Each row was made from one walk, in order. Every step used is in the known rows, and no mark comes twice. Write each row's walk.
Known rows
A-D-X-S-Y: -0.05 -0.49 0.52 0.11 -0.34 -0.64 -1.56 0.18 0.29 0.43 -0.44 -0.33 1.39 -1.27 -0.74 0.15 0.90 -0.28 0.02 0.96 0.81 -1.10 -1.40 -0.07 -1.94 -2.61 -0.10 -0.59 -0.99 0.03 -1.57 1.57
Q-C-Y-D: 0.93 -1.81 -0.51 -0.13 2.08 -1.41 -0.87 1.29 0.63 -0.57 -0.68 0.37 0.31 0.60 -0.46 -0.81 -1.05 0.50 0.82 -1.83 0.90 -0.32 -1.53 -0.69 -0.62 -1.46 -0.34 1.33 -1.00 0.67 -0.93 -0.37
Q-C-A-D-X-S: -0.35 -1.47 -0.92 -0.42 2.17 -0.58 0.27 1.96 -0.06 0.81 -1.36 0.48 0.45 0.93 -1.21 -0.16 0.46 -0.76 1.49 -1.61 -0.71 -1.59 -0.61 -0.56 -3.34 -3.47 -1.05 -1.18 -1.05 0.72 -0.77 1.20
D-X-S: -0.70 0.51 0.04 -0.50 -0.01 0.10 -0.24 -0.25 -0.47 0.67 -0.59 -0.17 1.43 -0.86 -0.10 0.81 0.80 -0.68 0.31 0.17 -0.85 -1.06 -0.29 -0.63 -1.38 -1.05 -0.77 -1.37 -0.95 0.74 -0.53 0.76
M-D-X-S-Y: 0.14 -0.13 -0.03 -0.24 -0.27 0.23 -1.50 0.05 1.63 0.21 -0.19 -0.51 1.33 -1.07 -0.31 0.53 0.67 0.49 -0.62 1.10 -1.00 -2.20 -2.51 -1.19 -1.17 -3.05 -0.44 -0.40 -1.10 0.67 -1.78 0.83
R-C-A-D-X-G: -0.12 -1.88 -0.65 -1.50 0.87 -1.61 1.22 2.39 2.71 0.78 -1.38 0.77 0.38 0.59 -1.40 -0.21 0.30 -0.58 1.84 -0.31 -0.42 -0.97 -0.36 -0.69 -2.64 -2.89 -1.45 -0.80 -1.23 1.15 -0.75 1.55
X-D-A: 0.79 -1.46 -0.36 -0.92 -0.21 -0.64 0.25 0.03 1.89 0.30 -0.21 0.07 0.20 0.71 -0.62 -0.49 1.21 -0.34 -0.06 0.12 -1.76 -0.42 -1.13 -0.65 -1.55 -2.99 0.00 -1.34 -0.04 0.92 -0.37 0.89
M-C-Q: -1.06 -0.15 -1.23 0.07 1.14 1.13 -0.03 0.90 1.57 -0.50 0.83 0.69 -0.36 0.20 -0.03 -0.01 -0.59 0.69 0.86 -0.41 -0.44 -0.59 -1.43 -0.62 0.30 -1.94 -1.08 0.49 0.03 0.54 -0.96 0.03
M-D-A-C: 0.41 -0.73 -1.70 -0.14 0.46 -0.59 0.06 1.86 3.04 0.46 -0.24 0.63 -1.34 1.29 -0.90 -0.50 1.05 1.16 0.32 0.44 -1.12 -1.84 -1.24 -0.69 -2.25 -4.71 0.81 -0.42 -1.58 0.65 -0.56 0.78
Q-C-A-D-X-G: -0.58 -1.95 -1.08 -1.03 2.42 -1.00 0.77 2.55 2.10 0.72 -0.91 0.79 0.07 1.41 -1.28 0.20 0.15 -0.32 1.78 -1.69 -0.52 -0.53 0.03 -0.92 -3.53 -1.90 -1.12 -0.62 -1.39 0.79 -0.06 1.63
S-X: -0.19 -0.30 0.14 0.17 -0.29 1.84 0.07 -0.11 0.47 0.17 -0.92 -0.35 0.70 -0.64 0.01 0.84 0.28 0.19 -0.62 -0.71 -0.39 -0.58 0.11 0.94 -1.72 1.15 0.30 0.22 -0.89 -0.16 -0.22 -0.25
Y-C-Q: -0.82 -0.49 -0.68 -0.38 0.50 -0.01 0.03 0.74 0.83 -0.44 0.59 0.91 0.13 -0.17 0.13 -0.83 -0.67 0.89 1.23 -1.10 0.91 0.37 -1.29 -0.54 0.32 -0.82 -0.74 1.37 -0.66 0.52 -0.82 -0.40
D-X: -0.25 0.20 -0.81 -0.40 0.15 -0.38 -0.21 0.15 0.79 0.44 -1.37 0.46 0.85 -0.34 -0.10 0.28 0.75 0.38 0.33 -0.14 -0.46 -0.10 0.76 -0.74 -1.21 -0.23 -0.15 -0.71 -1.53 0.61 -0.30 0.10
C-Y-D-X-G: 0.03 -1.53 -0.23 -1.23 1.07 -2.28 -0.46 -0.17 1.16 0.14 -1.24 0.65 1.05 -0.67 -0.48 0.10 -0.40 0.13 0.78 -0.37 1.03 -0.02 -1.09 -1.94 -1.02 -1.05 -1.27 0.07 -1.83 1.63 -1.24 1.25
Y-D-A-C: 0.69 -0.98 -1.27 -0.42 0.05 -1.87 0.29 1.42 2.01 0.47 -0.85 0.81 -1.07 0.64 -0.92 -1.14 0.80 0.85 0.56 -0.32 0.49 -0.16 -0.74 -0.55 -3.15 -2.90 1.06 0.10 -2.23 0.72 -0.57 0.75
R-C-A-D: 0.80 -1.91 -0.52 -0.36 0.68 -1.21 0.98 2.02 1.09 0.17 -1.22 0.59 -0.67 1.00 -1.18 -1.43 -0.08 -0.39 1.22 -0.48 0.26 -0.93 -0.68 0.15 -1.13 -3.45 -0.61 -0.10 -0.04 0.34 -0.77 0.36
C-R: 0.29 -0.18 -0.32 -0.32 1.38 0.50 -0.24 -0.91 -0.17 0.13 -0.55 0.41 -0.64 -0.21 0.00 0.17 0.12 0.23 0.84 0.33 1.02 0.05 -0.22 0.41 1.02 -0.32 -0.74 -0.30 0.29 0.72 -0.91 0.27
Q-C: -0.05 -0.39 -0.37 -0.06 1.27 0.37 -0.13 1.74 1.16 -0.14 0.39 -0.19 0.29 0.84 -0.16 0.27 -0.26 0.18 0.66 -1.36 -0.75 -0.28 -0.10 0.38 -1.17 0.13 -0.01 0.57 -0.38 -0.11 0.50 -0.37
D-A-C-Q: -0.66 -0.53 -1.17 -0.35 1.05 0.30 0.34 1.35 1.51 0.16 0.08 1.29 -0.35 0.74 -0.60 -1.09 0.45 0.48 1.12 -0.57 -0.01 0.25 -1.22 -0.48 -1.73 -3.66 -0.11 -0.39 -0.21 0.60 -0.69 0.99
C-A: 0.10 -0.75 -0.26 -0.41 0.86 0.44 0.98 0.09 -0.50 0.16 -0.96 0.39 -0.56 0.86 -0.34 -1.04 -0.44 -0.11 0.22 -0.92 -0.43 0.21 -0.32 -0.47 -0.47 -1.00 -0.45 -0.33 0.57 0.57 -0.15 0.00
S-X-D-A-C: 0.08 -2.02 -0.14 -0.37 -0.04 1.63 0.47 0.97 2.79 0.76 -0.77 -0.21 0.39 0.51 -0.98 0.25 1.96 0.29 0.09 -0.74 -1.27 -1.88 -0.85 1.32 -4.43 -3.38 0.98 -0.98 -1.76 0.44 -0.68 1.10
Y-D-X: 0.50 -0.72 -1.38 -0.49 -0.23 -2.13 -0.28 0.06 0.89 0.31 -2.07 0.85 0.31 -0.81 -0.31 -0.13 0.63 0.72 0.24 -0.35 0.64 0.05 0.34 -1.56 -1.65 -0.43 -0.08 -0.08 -2.58 0.88 -0.97 0.07
Y-D-X-S: 0.13 -0.39 -0.49 -0.58 -0.36 -1.67 -0.34 -0.34 -0.34 0.55 -1.32 0.22 0.84 -1.27 -0.33 0.41 0.68 -0.36 0.25 -0.01 0.33 -0.93 -0.75 -1.52 -1.71 -1.20 -0.73 -0.65 -2.01 1.02 -1.23 0.75

Write each row's walk
0.47 -1.01 -0.22 -0.92 0.60 0.21 1.30 1.62 1.27 0.09 -1.04 0.21 0.13 0.99 -0.59 -1.25 -0.50 -0.20 0.98 -0.94 -1.07 -0.48 -0.77 0.12 -0.79 -1.89 -0.81 0.03 0.33 0.81 -0.29 -0.41 => R-C-A
0.06 -1.02 -0.64 -0.47 2.18 0.88 0.85 1.81 0.63 0.05 -0.61 0.21 -0.25 1.75 -0.49 -0.84 -0.70 0.07 0.88 -2.26 -1.19 -0.08 -0.39 -0.09 -1.58 -0.85 -0.47 0.22 0.13 0.44 0.29 -0.31 => Q-C-A
0.33 -1.76 -0.27 -0.51 0.19 -0.18 0.42 1.06 2.34 0.59 0.17 0.10 -0.32 1.16 -0.99 -0.56 1.66 0.11 0.70 -0.05 -0.78 -1.33 -0.93 0.40 -2.75 -4.51 0.67 -1.23 -0.85 0.63 -0.43 1.39 => X-D-A-C
0.37 -2.20 -0.44 -0.72 1.33 2.08 0.19 0.08 2.62 0.87 -1.36 0.18 -0.27 0.23 -0.99 0.47 2.05 0.53 0.90 -0.41 -0.27 -1.84 -1.07 1.69 -3.38 -3.71 0.19 -1.29 -1.53 1.18 -1.60 1.40 => S-X-D-A-C-R
0.33 -2.63 0.35 -0.40 1.09 1.59 -0.27 0.60 2.20 0.46 -1.19 -0.02 0.94 0.65 -1.03 -0.35 1.24 0.27 0.31 -1.05 -0.70 -2.02 -1.77 1.07 -3.45 -4.84 0.57 -0.91 -1.32 1.03 -1.34 1.18 => S-X-D-A-C-Y
0.08 -0.69 -0.37 -0.34 1.49 -0.14 -0.32 1.17 1.29 0.32 -0.56 0.63 0.03 1.31 -0.73 -1.37 0.18 0.50 0.90 -0.44 -0.04 -0.42 -1.29 0.10 -1.82 -4.10 0.53 -0.41 -0.77 1.02 -0.66 0.75 => D-A-C-Y
0.57 -0.86 0.53 -0.48 0.84 -0.25 -0.38 1.18 1.22 -0.37 -0.37 -0.03 1.18 0.24 -0.29 -0.85 -0.77 -0.11 0.94 -0.30 -0.02 -0.79 -1.46 0.33 0.64 -2.29 -0.76 0.51 0.14 0.83 -0.83 -0.43 => R-C-Y
0.89 -0.93 0.02 -0.81 0.92 -0.25 -0.93 0.07 1.61 0.51 -0.20 0.02 -0.41 -0.54 -0.93 -0.83 0.70 0.64 0.80 0.65 1.35 -0.74 -3.26 0.31 -2.54 -4.02 0.09 0.01 -1.13 1.36 -2.31 1.67 => X-S-Y-D-A-C-R
-0.84 -1.73 -0.94 -1.39 0.97 -1.79 0.94 1.72 2.13 0.84 -1.09 0.97 -0.30 0.70 -1.12 -0.50 0.15 0.39 1.90 -1.03 0.48 -0.47 -0.24 -1.01 -3.08 -1.88 -0.80 0.05 -2.58 1.26 -0.60 1.38 => Y-C-A-D-X-G
0.13 -1.70 -0.86 -0.19 0.77 -1.41 0.71 1.41 0.48 0.24 -0.91 0.90 -1.32 1.06 -0.95 -1.65 -0.28 0.64 1.29 -1.15 1.08 -0.44 -0.51 -0.02 -1.50 -2.34 0.11 0.75 -1.30 0.48 -0.72 0.18 => Y-C-A-D
1.35 -1.30 -0.89 -0.82 0.73 -2.32 -0.51 -0.05 0.85 -0.10 -1.61 0.95 0.01 0.35 -0.61 -1.70 -0.41 0.44 0.01 -0.46 0.03 0.54 -1.91 -1.69 -1.08 -2.78 -0.09 0.17 -0.89 1.54 -1.24 0.27 => C-Y-D-A
-0.02 -0.85 -0.54 -1.04 0.43 0.31 -0.57 1.03 2.37 0.39 -0.87 -0.12 0.77 0.03 -0.66 -0.96 0.00 1.33 0.40 -0.50 -1.25 -2.26 -3.17 -1.32 -2.26 -3.82 -0.54 0.47 -2.11 1.63 -1.93 0.27 => M-D-X-S-Y-C-A
0.00 -1.48 -0.08 -0.37 1.81 0.14 -0.70 2.00 0.87 0.46 -0.92 -0.13 1.16 0.49 -1.21 -0.65 0.23 -0.19 0.88 -1.29 -0.47 -1.19 -1.79 -0.16 -3.59 -3.45 -0.61 -0.34 -0.81 0.47 -1.27 1.28 => Q-C-A-D-X-S-Y
0.67 -1.64 -1.24 -0.53 2.20 -1.76 -1.11 1.45 1.41 -0.11 -2.07 0.84 1.13 0.31 -0.54 -0.61 -0.36 0.91 1.15 -1.95 0.50 -0.31 -0.75 -1.39 -1.80 -1.73 -0.50 0.65 -2.47 1.35 -1.21 -0.26 => Q-C-Y-D-X
-0.42 -0.38 -0.28 0.07 0.07 -1.38 -0.62 0.13 -0.64 0.77 -0.82 0.29 0.63 -0.84 -0.71 0.62 1.19 -0.86 0.61 0.65 0.55 -1.49 -0.22 -0.49 -1.70 -2.56 -0.60 -1.42 -1.28 0.31 -1.05 1.53 => A-D-X-S
-0.54 -0.30 0.42 -1.27 0.34 0.75 -0.16 0.73 1.18 0.50 -0.90 -0.23 1.61 -0.12 -0.43 -1.19 -0.17 0.74 0.75 -1.08 -0.66 -0.67 -2.15 -0.38 -2.81 -1.81 -0.38 0.40 -1.71 1.43 -1.29 0.22 => D-X-S-Y-C-A
1.81 -1.62 -0.92 -1.28 0.45 -2.46 -0.26 1.55 2.73 -0.15 -1.56 0.73 0.61 0.47 -0.84 -1.93 -0.42 0.36 0.73 -0.50 -0.48 -0.08 -2.42 -1.23 -1.42 -3.72 -0.41 0.52 -1.21 1.82 -1.39 -0.17 => R-C-Y-D-A
-0.26 -2.13 -0.69 -0.54 0.87 0.25 0.37 0.89 1.94 0.13 0.46 0.99 -0.15 0.75 -0.89 -0.92 1.22 0.06 1.13 -0.45 -0.23 -0.77 -1.89 -0.38 -1.70 -5.44 -0.40 -1.04 0.07 0.80 -1.17 1.61 => X-D-A-C-Q
-0.12 -0.17 -0.76 -0.37 0.38 0.01 0.36 1.53 1.89 0.63 -0.18 0.41 -0.51 1.07 -0.71 -0.77 0.89 0.54 0.66 -0.19 -0.61 -0.30 -0.30 0.30 -2.80 -2.74 0.93 -0.53 -1.16 0.47 0.11 0.71 => D-A-C
-0.36 0.51 0.87 -0.46 -0.37 0.72 -1.23 -0.28 0.47 0.34 -0.11 -0.75 2.17 -1.23 -0.12 0.32 0.47 -0.07 -0.26 0.53 -0.48 -0.64 -1.51 -0.24 -1.67 -1.05 -0.31 -0.53 -0.69 0.52 -1.13 0.79 => D-X-S-Y
0.75 -0.60 1.18 -0.14 -0.78 -0.69 -1.07 -0.53 -0.18 -0.24 0.59 -0.84 0.78 -1.39 -0.25 -0.38 -0.34 -0.11 -0.67 0.51 1.02 -0.51 -2.74 -0.35 -0.88 -0.98 -0.13 0.86 -0.16 0.14 -1.47 0.73 => X-S-Y-D
-0.16 -1.46 -1.58 -0.66 0.86 -1.71 0.49 1.55 1.28 0.70 -2.27 1.34 -0.43 0.69 -1.06 -1.41 0.48 0.98 1.60 -1.30 0.61 -0.51 0.23 -0.80 -2.63 -2.55 -0.09 0.07 -2.91 1.05 -1.03 0.30 => Y-C-A-D-X
-0.12 -0.74 -0.40 -0.50 0.40 0.16 0.28 1.32 1.42 -0.53 0.34 0.67 0.73 -0.19 -0.13 -0.60 -0.52 -0.12 1.21 -0.46 0.05 -0.08 -1.46 -0.31 0.66 -1.86 -1.42 0.53 0.68 0.42 -0.91 -0.20 => R-C-Q
-0.07 -0.70 -0.03 -0.62 0.88 -0.56 -1.67 0.15 1.37 0.56 -0.65 0.16 0.73 -1.27 -0.76 -0.14 0.80 0.88 1.65 0.58 2.02 -1.22 -2.04 0.52 -1.54 -2.78 -0.58 0.33 -2.30 1.16 -2.58 1.22 => A-D-X-S-Y-C-R
0.01 -1.19 0.32 -0.33 0.62 -0.19 -0.57 0.19 -0.26 0.60 -1.38 0.05 0.86 -0.37 -1.06 -0.82 0.47 -0.42 0.18 0.15 0.39 -0.95 -1.73 -0.61 -2.47 -3.58 -0.60 -0.94 -0.47 0.61 -1.75 1.62 => C-A-D-X-S-Y
0.23 -1.59 -0.75 -0.09 1.39 -1.85 -0.82 0.70 0.83 0.27 -2.15 1.09 0.33 -0.21 -0.75 -0.85 0.39 1.08 1.22 -0.75 2.17 -0.93 -0.41 -0.71 -1.84 -3.43 0.23 0.12 -2.92 1.13 -1.75 0.62 => A-C-Y-D-X
-0.15 -0.75 -0.44 -0.78 0.68 -0.03 1.04 1.00 0.77 0.17 -0.70 0.46 -0.59 1.00 -0.35 -1.54 -0.68 0.79 0.98 -1.61 -0.21 -0.07 -0.64 -0.12 -1.20 -0.77 -0.11 0.86 -1.02 0.93 -0.19 -0.60 => Y-C-A
0.56 -1.27 -1.18 -0.15 1.63 -0.60 -0.61 1.49 2.43 0.18 -0.61 0.81 -0.81 1.49 -0.96 -1.15 0.34 1.11 0.49 0.16 -0.53 -1.97 -2.22 -0.85 -1.38 -6.14 0.44 -0.27 -1.08 1.19 -1.28 0.85 => M-D-A-C-Y
1.07 -1.58 -0.84 -0.99 0.61 -2.43 -0.67 1.23 2.14 -0.06 -2.48 0.80 1.47 -0.51 -0.61 -0.98 -0.15 0.63 1.24 -0.57 0.59 -0.78 -1.11 -1.19 -0.95 -2.77 -0.84 0.43 -2.40 1.69 -1.81 -0.33 => R-C-Y-D-X
-0.86 -0.99 -0.14 -0.29 0.20 -0.67 -1.54 0.87 1.11 -0.02 0.32 0.60 1.58 -1.41 -0.61 -0.67 0.21 0.63 1.24 -0.16 1.72 -0.73 -2.71 -0.67 -1.63 -3.37 -0.89 0.75 -1.66 0.55 -2.39 1.21 => A-D-X-S-Y-C-Q
